Each row was made from one small tree. Brackets hold a mark, then the marks that hang from it, in alphabetical order. Every link used is in the known rows. Write each row's tree.
Known rows
(ritopam (komup (marog bitu nuvi))): [ 0.01  0.35  1.56 -0.04 -0.80  1.95 -0.28 -1.68 -3.36 -3.22  0.76 -0.23
 -0.18 -0.80 -0.89 -0.48  2.81  2.47  4.60 -0.81 -1.44 -0.78 -3.10  0.98
 -1.30  0.57]
(bitu komup (marog nuvi ritopam)): [-2.59  2.37  1.89  1.43 -0.58  2.90 -1.88 -0.25  0.02 -1.16 -0.96  3.35
 -2.87 -1.48  0.79 -1.14  3.59  2.51  1.26 -4.82 -3.13  0.14 -0.33 -2.37
  3.02 -1.62]
(lanin (marog nuvi)): [-0.19  0.96  0.30 -1.22 -0.64  1.71 -0.85 -0.04  0.18 -0.15 -0.75  3.16
 -0.24 -1.50 -0.43 -1.86  0.25 -0.44  0.26 -1.61 -2.74 -0.31 -0.10  0.23
  1.74 -0.38]
(komup bitu (marog nuvi)): [-0.03  0.13  1.43  0.87 -0.78  1.46 -1.32 -0.45 -1.65  0.41  1.33 -1.77
 -2.14 -0.83 -1.21 -0.85  1.00  2.05  5.63 -0.27  1.48 -1.61 -3.26 -2.98
  0.06 -0.47]
(marog nuvi): [-0.43  0.81  0.85  0.93 -1.39  1.99 -0.63 -1.03 -0.79 -0.55  0.02  0.31
 -1.40 -0.44 -0.38 -1.21  2.84  0.81  1.70 -2.42 -1.87  0.61 -0.68 -0.13
  0.80 -0.94]
(komup bitu): [-0.13  0.24  0.68 -0.11  0.09 -0.29 -0.22  0.23 -0.91  1.54  0.48 -0.55
 -0.34 -0.44 -1.42 -1.96 -2.64  1.19  2.10  0.00  1.15 -1.46 -0.72 -3.55
  0.09 -0.33]
(marog bitu (ritopam komup)): [-1.91  0.31  1.13 -1.91 -0.84  1.38 -0.82 -0.81 -0.69 -2.97  0.74  2.80
  1.86 -1.40 -0.91 -0.78  0.08  2.26  2.10 -1.79 -0.44 -0.15 -1.47 -1.75
  0.07  0.52]
(bitu komup (marog ritopam)): [-2.71  1.68  1.90  0.67  0.25  1.66 -1.20  0.67 -0.24 -0.87 -1.50  3.24
 -1.89 -0.78  0.34 -1.07  1.49  2.44  0.52 -3.38 -2.13 -1.03  0.09 -3.01
  2.85 -1.38]
(marog (nuvi (bitu komup)) ritopam): [-1.89  0.94  1.48  0.03 -2.38  2.62 -2.45  0.12  2.40 -0.08  1.08  1.73
 -2.42 -1.46  0.40  0.13  1.60  2.29  3.03 -5.16 -2.24  1.04 -1.64 -4.80
  2.44 -0.33]
(marog bitu (nuvi komup) ritopam): [-1.42  1.09  0.77  0.49 -1.94  2.62 -2.58  0.00  1.01 -2.25  0.37  2.14
  1.49 -3.37 -0.74  0.58  3.38  1.55  2.06 -3.41 -1.29  1.46 -1.48 -0.78
  0.26 -1.77]
(vubu (marog bitu) nuvi): [-1.81  0.38  2.57  1.48 -2.24  2.80 -0.47  1.80 -1.71 -0.33 -1.13 -0.84
  0.56 -1.00 -2.05 -1.72  1.60 -0.83  0.46 -1.23  0.45 -0.89  1.22  1.75
 -1.87 -1.66]
(vubu marog (nuvi (komup bitu))): [-1.45  1.51  0.67  1.28 -0.51  0.73 -0.65  2.27 -0.19  2.88 -1.09 -2.70
  0.78 -4.02 -1.09 -1.27 -3.05 -0.82  0.96  0.36  0.65 -1.43  1.17  1.99
 -2.44 -1.14]
(vubu marog nuvi): [-2.27  0.71  1.55  0.99 -1.44  1.78 -0.02  1.58 -0.75  1.33 -1.25 -1.60
 -0.49 -1.59 -1.08 -1.87 -0.22 -1.01  0.32 -0.65  0.17 -1.17  1.45  2.10
 -1.17 -0.84]
(nuvi (komup bitu) (marog ritopam)): [-3.16  0.26  0.44 -1.15 -1.01  0.30 -1.18  1.13  0.67  1.86  0.82 -1.15
  0.88 -2.76 -0.68 -0.38 -4.63  1.70  2.32 -1.14  1.21 -0.47 -2.11 -2.58
  0.98  0.46]
(nuvi bitu): [ 0.01 -0.76  1.36 -0.25 -0.71 -0.37  0.22  2.24 -2.46  0.55  0.24 -0.76
 -0.91  0.36 -0.94 -0.66 -1.25  2.17  1.98 -1.66 -0.82 -0.96 -1.20 -4.48
  0.77  0.55]
(bitu (marog nuvi (ritopam komup))): [-2.59  2.05  0.45 -0.54  0.56  0.83 -0.37 -0.64 -3.55 -1.46 -0.24  2.24
 -1.73 -3.04  1.23 -1.80  0.43  3.44  1.93 -2.96 -2.53 -0.49 -0.99 -1.43
  2.07  1.12]
(komup (marog nuvi)): [-0.49 -0.31  1.46  0.95 -1.09  1.81 -0.75 -0.44 -1.98 -1.31  0.28 -1.07
 -1.90  0.08 -0.88 -0.16  4.05  1.47  4.09 -1.01 -0.20 -0.83 -2.76 -0.30
  0.53 -0.78]
(vubu (marog bitu)): [-1.56 -1.69  3.52  1.56 -0.67  2.98 -0.25  0.62 -1.00 -0.38 -1.37 -0.04
  1.37  0.83 -2.73 -1.19  2.16 -0.17  0.49 -1.00 -0.37 -0.80  0.66 -1.11
 -1.20 -2.87]
(ritopam bitu (komup (marog nuvi))): [-0.97  0.06  0.38 -0.52  0.77  3.97  0.60 -2.06 -5.38 -0.64  1.02 -1.52
 -1.85 -1.14  0.52 -0.98 -0.81  1.39  4.75 -0.57  0.89 -0.63 -2.65 -0.14
 -1.34  0.90]
(lanin (bitu (komup marog))): [ 1.37  1.12  1.40  0.22 -1.08  4.04 -0.63 -0.88  0.21 -2.41 -1.31  0.38
 -1.58  1.86 -0.98  1.24  7.48  0.79  2.66 -1.85 -1.49 -1.07 -2.40 -2.36
  0.42 -1.70]
(vubu (nuvi (bitu (marog ritopam)))): [-1.85  1.91  0.28 -0.58 -1.41 -0.66 -0.27  3.81 -4.11  0.13  0.10 -0.23
 -2.17 -2.74  0.50 -1.49 -1.67  2.61  1.54 -2.51 -0.06 -1.42 -0.50 -2.19
  1.44  1.82]
(nuvi (marog bitu)): [-2.00 -1.25  3.05  0.27 -2.72  2.68  0.09  0.72 -2.76 -1.67  0.29 -0.22
  0.15  2.19 -2.18 -1.45  1.60  1.23  1.29 -2.18  0.30 -0.14 -1.77 -1.47
  0.80 -0.65]
(vubu marog): [-2.02 -1.28  2.43  1.03  0.10  1.83  0.26  0.36 -0.21  1.28 -1.62 -0.70
  0.29  0.34 -1.80 -1.32  0.13 -0.41  0.36 -0.44 -0.77 -1.05  0.99 -0.74
 -0.53 -1.99]
(ritopam komup): [-0.43  0.72  0.24 -1.32  0.62 -0.20  0.99 -1.37 -2.20 -1.08 -0.06  0.11
  0.52 -0.88 -0.31 -1.48 -1.61  1.62  1.71 -0.23 -2.05 -0.92 -0.98  0.87
 -0.62  1.43]

Write each row's tree
[ 0.41  2.76 -1.13 -4.09 -0.81  3.49 -1.13 -1.92  1.17 -2.17 -0.59  4.58
 -0.10 -2.89  0.77 -0.26  2.50  0.46  1.54 -2.73 -3.75 -0.17 -1.78 -1.91
  1.86  1.51] -> (lanin bitu (marog nuvi (ritopam komup)))
[-1.77  0.74  1.26 -0.55 -3.49  0.60  0.18  3.21 -3.68  0.58  0.87 -2.40
 -2.24 -0.49 -0.48 -1.62 -1.97  1.44  1.96 -2.53  0.45 -0.71 -1.45 -0.90
  0.92  2.11] -> (vubu (nuvi bitu marog))
[-4.35 -0.68  1.97 -0.96 -1.80  4.35 -0.57 -0.10 -0.39  0.67  0.64  0.33
 -1.70  0.90 -0.28 -1.11 -1.55  0.62  1.56 -3.26  1.44  0.39 -1.46 -3.45
  2.31 -0.16] -> (nuvi (marog (ritopam (bitu komup))))
[ 0.45  0.89  0.43  1.13 -1.12  0.56 -0.94  1.41 -1.45  0.45  0.18 -1.15
 -0.70 -2.53 -0.08  0.33  0.87  1.94  2.38 -2.75 -2.84  0.59 -1.44 -1.37
  0.06 -0.48] -> (marog (nuvi bitu komup))
[-1.16 -0.53  1.73  1.03  0.14  4.72 -0.33 -0.26 -2.13  0.47 -0.26 -0.43
 -2.03  1.22 -0.51 -0.48  0.85 -0.03  2.74 -1.29  1.78 -0.65 -1.08 -2.23
 -0.03 -2.03] -> (ritopam (bitu (komup marog)))
[-0.01  1.96 -0.61  0.09 -1.50 -1.24 -0.28  3.79 -2.31  0.78 -0.12 -2.09
 -0.13 -3.58 -0.03 -0.19 -2.13  1.14  1.44 -1.23 -0.52 -0.78 -0.45  0.80
 -0.80  1.01] -> (vubu (nuvi bitu komup))
[-1.99  0.95  0.70 -0.48  1.07 -0.68 -0.55  1.11 -2.45  1.18  0.22  1.04
 -1.11 -1.82 -0.40 -2.30 -3.18  2.84  2.10 -0.88  1.18 -2.09 -0.56 -5.16
  1.77  0.20] -> (komup (bitu (marog ritopam)))
[ 0.62  2.67 -1.49 -2.98 -0.72  3.34 -1.82 -0.39  2.14 -1.33 -1.31  4.14
  0.72 -3.64  0.44  0.87  3.42 -0.24  0.70 -2.60 -3.32  0.15 -1.43 -1.57
  1.88 -0.21] -> (lanin bitu (marog (nuvi komup) ritopam))
[-1.35  0.95  1.75  1.76 -1.55  2.10 -0.75  2.56 -1.07  0.06 -1.57 -1.44
  1.97 -3.08 -1.74 -0.60  0.85 -0.91  0.32 -0.65 -0.27 -0.64  1.32  3.35
 -2.92 -2.11] -> (vubu (marog bitu) (nuvi komup))
[-1.76  0.64  1.68  1.43  1.27  4.16  0.29  0.57 -4.70  0.62 -1.30  0.90
 -2.40  0.41  0.30 -1.80 -0.01  0.86  0.69 -2.41  0.37 -0.68  0.58 -2.77
  0.85 -1.95] -> (ritopam (bitu komup marog))
[ 0.52  1.05 -0.02 -1.12 -0.44  0.71 -1.18  1.85 -0.22  0.68 -0.74  2.02
  0.36 -3.14 -0.12 -0.53 -1.51  0.45  0.94 -1.80 -3.58 -0.31 -0.64 -0.89
  1.08  0.04] -> (lanin (marog (nuvi bitu komup)))
[-1.44 -0.90  2.87  1.66 -1.11  2.70 -0.48  0.72 -0.63  1.55 -0.63 -1.47
 -1.24 -0.48 -1.21 -0.96  0.99  0.61  1.92 -2.42 -1.97 -0.15 -0.03 -2.55
 -0.19 -1.38] -> (vubu (marog (nuvi bitu)))
[-2.96 -0.68  1.06 -1.20 -1.73 -0.16 -0.74  3.29 -0.97  1.17  0.79 -1.53
  0.22 -2.13 -0.34  0.84 -3.80  2.82  2.37 -2.66 -0.52 -0.08 -2.67 -3.99
  1.63  1.39] -> (nuvi bitu komup (marog ritopam))
[ 1.89  2.09 -0.34 -2.12 -1.12  3.86 -0.71 -0.85 -0.08 -1.64 -1.35  3.35
 -0.58 -0.89 -0.30 -0.47  4.75 -0.57  0.52 -2.36 -3.48 -0.31 -1.07 -1.45
  1.55 -0.35] -> (lanin bitu (marog nuvi))
[ 0.30  0.53  0.64 -1.47 -1.06  1.27 -0.87  1.23 -0.50  0.28 -0.29  2.64
 -0.81 -1.54 -0.32 -1.48 -0.96  0.57  1.16 -2.28 -3.00 -0.41 -0.67 -2.12
  1.88  0.36] -> (lanin (marog (nuvi bitu)))
[-1.86 -1.25  2.11 -0.35 -1.26  1.76 -1.37  0.57 -1.18 -2.74  0.57  0.96
  0.33  0.13 -1.84  0.49  3.16  2.11  3.90 -0.77  1.81 -1.33 -2.95 -2.63
  0.63 -0.89] -> (komup (marog bitu ritopam))
[-1.06  0.24 -0.11 -0.35  0.73 -0.70 -1.50  1.25  0.31  0.99  0.45 -1.20
  0.94 -3.45 -0.89  0.86 -2.39  1.91  3.99  0.98  1.67 -1.79 -2.58 -2.00
 -0.39 -0.52] -> (nuvi (komup bitu (marog ritopam)))
[-0.44  2.01  0.48 -0.48  1.14 -0.17  0.42 -1.08 -4.21 -0.09  0.41  0.16
 -1.10 -2.43  0.27 -2.68 -2.62  3.12  3.02 -0.78 -1.66 -1.48 -1.14 -1.56
 -0.22  1.47] -> (ritopam (komup (bitu (marog nuvi))))
[-2.70  1.31  0.46 -1.28  1.46 -0.66  0.42  0.39 -3.82 -1.24 -0.70  2.13
 -0.69 -2.34  0.64 -1.78 -1.55  3.35  1.20 -1.46 -1.43 -1.53 -0.68 -1.84
  1.88  1.29] -> (bitu (marog (ritopam komup)))
[-3.77  0.84  1.14 -0.29 -1.57  1.85 -0.89  1.29  0.91  1.34 -0.81 -0.39
 -0.29 -2.82 -0.64 -1.43 -1.15 -0.63  0.64 -1.37  0.80 -0.83  1.13  0.57
 -0.11 -0.34] -> (vubu (marog ritopam) nuvi)
[-2.84  2.15 -0.40 -0.96 -2.46  0.22 -1.12  2.15 -0.44  1.45  0.87 -1.70
 -0.20 -4.12 -0.11 -1.14 -4.04  0.84  1.83 -1.27  1.67 -0.60 -1.24  0.66
  0.24  1.36] -> (vubu (nuvi (komup bitu) (marog ritopam)))
[-3.03 -0.45  1.57 -0.48 -2.07  1.82 -1.16  1.48 -0.33 -1.24  0.11  0.23
  2.05 -1.56 -1.42  0.36 -0.17  1.50  1.31 -2.21  0.07  0.39 -2.01 -0.78
  0.65 -0.60] -> (nuvi komup (marog bitu ritopam))
[-0.09  0.58  0.65  0.77  1.22 -1.90  0.24  4.20 -4.85  0.61 -1.15 -0.94
 -0.04 -2.67 -0.05  0.11 -1.97  3.42  1.33 -1.32 -2.33 -1.43 -0.86 -2.87
  0.48  0.05] -> (nuvi (bitu marog) komup)
[-2.60 -0.31  2.43  1.41 -1.29  3.68 -2.04  0.10  1.53 -0.32 -0.85  0.74
  1.59 -2.63 -1.47  0.19  2.60  0.23  1.43 -2.59 -1.30  0.76  0.06 -0.68
 -0.77 -2.93] -> (vubu (marog bitu (nuvi komup) ritopam))
[-1.80  0.30  1.06 -1.32  0.59 -1.10  0.29  2.36 -4.56 -0.28  0.22  0.83
 -1.40 -1.77  0.46 -1.02 -2.58  4.33  2.46 -2.32 -1.62 -1.64 -1.46 -5.22
  1.89  2.15] -> (nuvi (bitu (marog (ritopam komup))))
[-2.19  0.98 -0.17 -2.52  0.45 -0.38 -0.55 -1.20  0.40  0.25  1.20  1.41
  0.37 -2.66  0.03 -1.36 -4.31  2.25  2.75 -0.69  0.28 -0.99 -1.41 -3.12
  0.61  1.70] -> (marog (ritopam (komup bitu)))
[ 0.31  2.15 -0.75 -3.24 -1.29  3.89 -1.59 -1.02  1.89 -1.61 -0.95  4.57
 -0.50 -2.09  0.19  0.03  3.94 -0.16  0.84 -3.11 -2.77  0.04 -1.46 -2.97
  2.55  0.20] -> (lanin bitu (marog nuvi ritopam))
[ 0.49  0.88  1.27  2.01 -1.75  2.51 -1.50  0.15 -1.25 -2.23 -0.26  0.58
  1.21 -1.79 -1.32  0.00  4.66  1.03  1.57 -2.58 -2.06  1.09 -1.04  1.02
 -1.07 -2.44] -> (marog bitu (nuvi komup))
[-0.97 -0.56  2.35 -0.03 -1.30  1.18 -1.39  1.86  0.43 -0.13  0.50  0.12
 -1.91  0.42 -0.68  0.74  0.82  2.69  3.86 -2.64 -0.71 -1.15 -2.46 -5.32
  1.44 -0.24] -> (nuvi (bitu (komup (marog ritopam))))
[ 0.20  0.15  0.12  0.50  0.85 -0.84 -0.81  1.32 -1.05  0.97 -0.01 -2.27
  0.87 -2.59 -1.29  0.43 -1.74  1.59  3.69  1.50  1.18 -2.01 -2.27 -0.82
 -1.19 -0.88] -> (nuvi (komup bitu marog))
[-0.78  1.86  0.51  0.12 -1.22 -0.85  0.33  3.91 -5.25  0.17 -0.20 -0.97
 -2.23 -1.96  0.15 -1.85 -1.26  2.36  1.39 -2.06 -0.36 -1.66 -0.26 -1.14
  0.78  1.51] -> (vubu (nuvi (bitu marog)))
[-2.87  0.43  0.13 -0.56 -0.85  4.27 -1.40 -1.28 -0.62  0.53  1.03  1.25
 -1.86 -2.03  0.70 -0.93  0.05  0.65  2.26 -3.47  1.07  1.29 -0.99 -3.11
  1.55 -0.51] -> (marog nuvi (ritopam bitu))
[-1.31  0.60  1.62 -1.96 -1.23  2.74 -2.14  0.62  2.85 -1.66 -0.80  6.03
  1.43 -1.06 -1.19 -0.86  0.48 -0.01  0.15 -2.43 -1.71 -0.49 -0.08 -2.27
  1.95 -1.41] -> (lanin (marog (bitu komup) ritopam))
[-3.11  0.06  1.41  0.89 -0.43  2.62 -1.52 -0.13  2.34  1.34 -1.03 -0.14
  0.50 -3.21 -0.58 -0.03  0.67  0.02  1.23 -2.06 -1.62  0.48  0.21 -0.48
 -0.08 -2.02] -> (vubu (marog (nuvi komup) ritopam))
[-2.98  0.13  0.81 -0.86 -0.16  3.88 -1.07 -0.54  0.87  0.75  0.22  1.96
 -1.05 -0.56  0.21 -0.62 -1.21  0.28  1.35 -2.60  1.39  0.32 -0.20 -3.76
  1.48 -1.12] -> (marog (ritopam (bitu komup)))
[-0.21 -0.25  1.54 -0.66 -0.09  1.00  0.38 -0.83 -3.83 -3.10  0.41 -0.24
  0.65 -0.19 -1.33 -0.54  1.28  2.45  3.98  0.40 -0.61 -1.59 -2.79  0.43
 -1.41  0.69] -> (ritopam (komup (marog bitu)))
[-2.58 -1.27  0.87 -0.91  0.19  2.40 -0.63  0.23 -2.08 -0.27  0.70 -0.24
 -1.19 -0.47 -0.51  0.24 -0.25  1.25  4.02 -0.36  3.11 -1.38 -2.59 -3.14
  0.95 -0.24] -> (komup (marog (ritopam bitu)))
[-3.51 -0.55  3.34 -0.20 -3.36  3.89 -1.42  0.15  0.79 -1.78  0.41  1.75
 -0.25  1.35 -1.54 -0.79  2.04  1.40  1.47 -4.00  0.00  0.45 -1.77 -2.92
  1.98 -0.90] -> (nuvi (marog (bitu komup) ritopam))
[-3.35  1.43  0.29  0.11 -0.93  1.00 -1.16  2.14  1.38  1.71 -1.22 -1.06
  0.98 -4.80 -0.39 -0.37 -1.97 -0.75  0.31 -0.76  0.12 -0.59  1.20  2.31
 -1.09 -0.75] -> (vubu (marog ritopam) (nuvi komup))
[-1.21  0.77  1.02 -1.92 -1.66  2.91 -2.20  0.13  1.25 -1.88 -0.05  5.34
  0.87 -2.21 -0.81 -1.18  1.24  0.23  0.78 -2.85 -1.83  0.25 -0.69 -1.78
  1.97 -0.72] -> (lanin (marog bitu nuvi ritopam))
[-2.47  1.05 -0.73 -0.23 -0.20  3.49 -1.60 -0.60 -0.19  0.94  0.48  0.69
 -0.53 -3.96  0.97  0.10 -0.56  0.47  2.06 -2.80  0.48  1.46 -0.96 -1.49
  0.68 -0.93] -> (marog (nuvi komup) (ritopam bitu))
[-1.84 -0.53  0.94 -1.12 -0.04  0.10 -1.49  0.29  0.14  0.70  1.50 -0.66
 -0.90 -1.25 -1.21 -0.28 -1.86  2.41  5.16  0.45  3.30 -2.31 -3.12 -4.88
  0.89  0.19] -> (komup bitu (marog ritopam))
[ 0.00 -0.65  2.41  1.59 -1.94  2.92 -1.21 -0.13 -2.60 -2.96  0.48 -0.24
 -0.88  0.53 -1.85  0.04  5.97  1.78  4.29 -1.51  0.07 -0.56 -3.03 -0.80
 -0.22 -1.67] -> (komup (marog bitu nuvi))
[-1.89  0.20  1.99  0.30 -1.04  2.31 -1.78 -0.33  2.41 -1.04 -0.26  1.24
 -1.39  0.40 -0.76  0.55  2.91  1.28  3.09 -1.80 -0.39 -0.93 -1.89 -2.05
  1.39 -1.54] -> (bitu (komup (marog ritopam)))
[-1.99  1.25  0.26 -1.93 -0.63  4.56 -2.01 -0.59  2.02  0.51 -0.23  4.62
 -1.08 -2.29  0.64 -1.41 -1.17 -0.77  0.85 -3.24 -1.14  0.53 -0.02 -2.25
  2.45 -0.74] -> (lanin (marog nuvi (ritopam (bitu komup))))
[-3.60 -1.12  2.63 -0.87 -2.87  2.63 -0.77  0.54 -1.00 -1.71  0.78  1.02
  0.27  0.91 -1.65 -0.98  0.76  1.64  1.55 -2.93  0.97  0.18 -2.00 -2.81
  1.78 -0.01] -> (nuvi (marog bitu ritopam))
[-1.17  1.37  1.70 -1.12 -2.07  4.01 -2.86 -0.24  3.17 -1.96 -0.33  5.94
  0.39 -1.65 -0.67 -0.98  2.56  0.02  0.86 -3.82 -2.78  0.55 -0.46 -1.66
  2.16 -1.59] -> (lanin (marog (bitu komup) nuvi ritopam))
[-3.62 -0.20  1.61 -0.28  0.14  4.78 -0.60 -1.92 -0.42  1.28 -0.02 -0.06
 -0.81 -2.45  0.08 -1.29 -1.39  0.02  2.26 -2.29 -0.40  0.38  0.05 -1.59
 -0.50 -0.67] -> (vubu (marog nuvi (ritopam bitu komup)))
[-0.33  1.56  1.32  0.51 -2.52  0.88 -0.88  2.78 -1.54 -0.10  0.35 -1.33
 -2.51 -0.90 -0.39 -0.43  0.62  1.55  2.96 -2.13 -0.25 -1.33 -1.45 -0.86
  0.06  0.64] -> (vubu (nuvi (bitu (komup marog))))
[-1.53 -0.05  1.79  2.12 -0.29  2.57 -0.70 -0.01  0.53  1.34 -1.58 -1.33
  0.31 -2.04 -1.04 -0.46  1.52 -0.42  0.87 -1.32 -2.25  0.17  0.54  1.07
 -1.10 -2.59] -> (vubu (marog (nuvi komup)))
[-2.77  1.58  0.47 -0.47 -3.29  1.36 -1.15  2.38 -1.25 -0.94  0.36 -0.65
  0.85 -3.09 -0.65 -0.54 -0.42  0.74  1.09 -2.18  0.84  0.07 -1.17  2.02
 -0.02  0.55] -> (vubu (nuvi komup (marog bitu ritopam)))
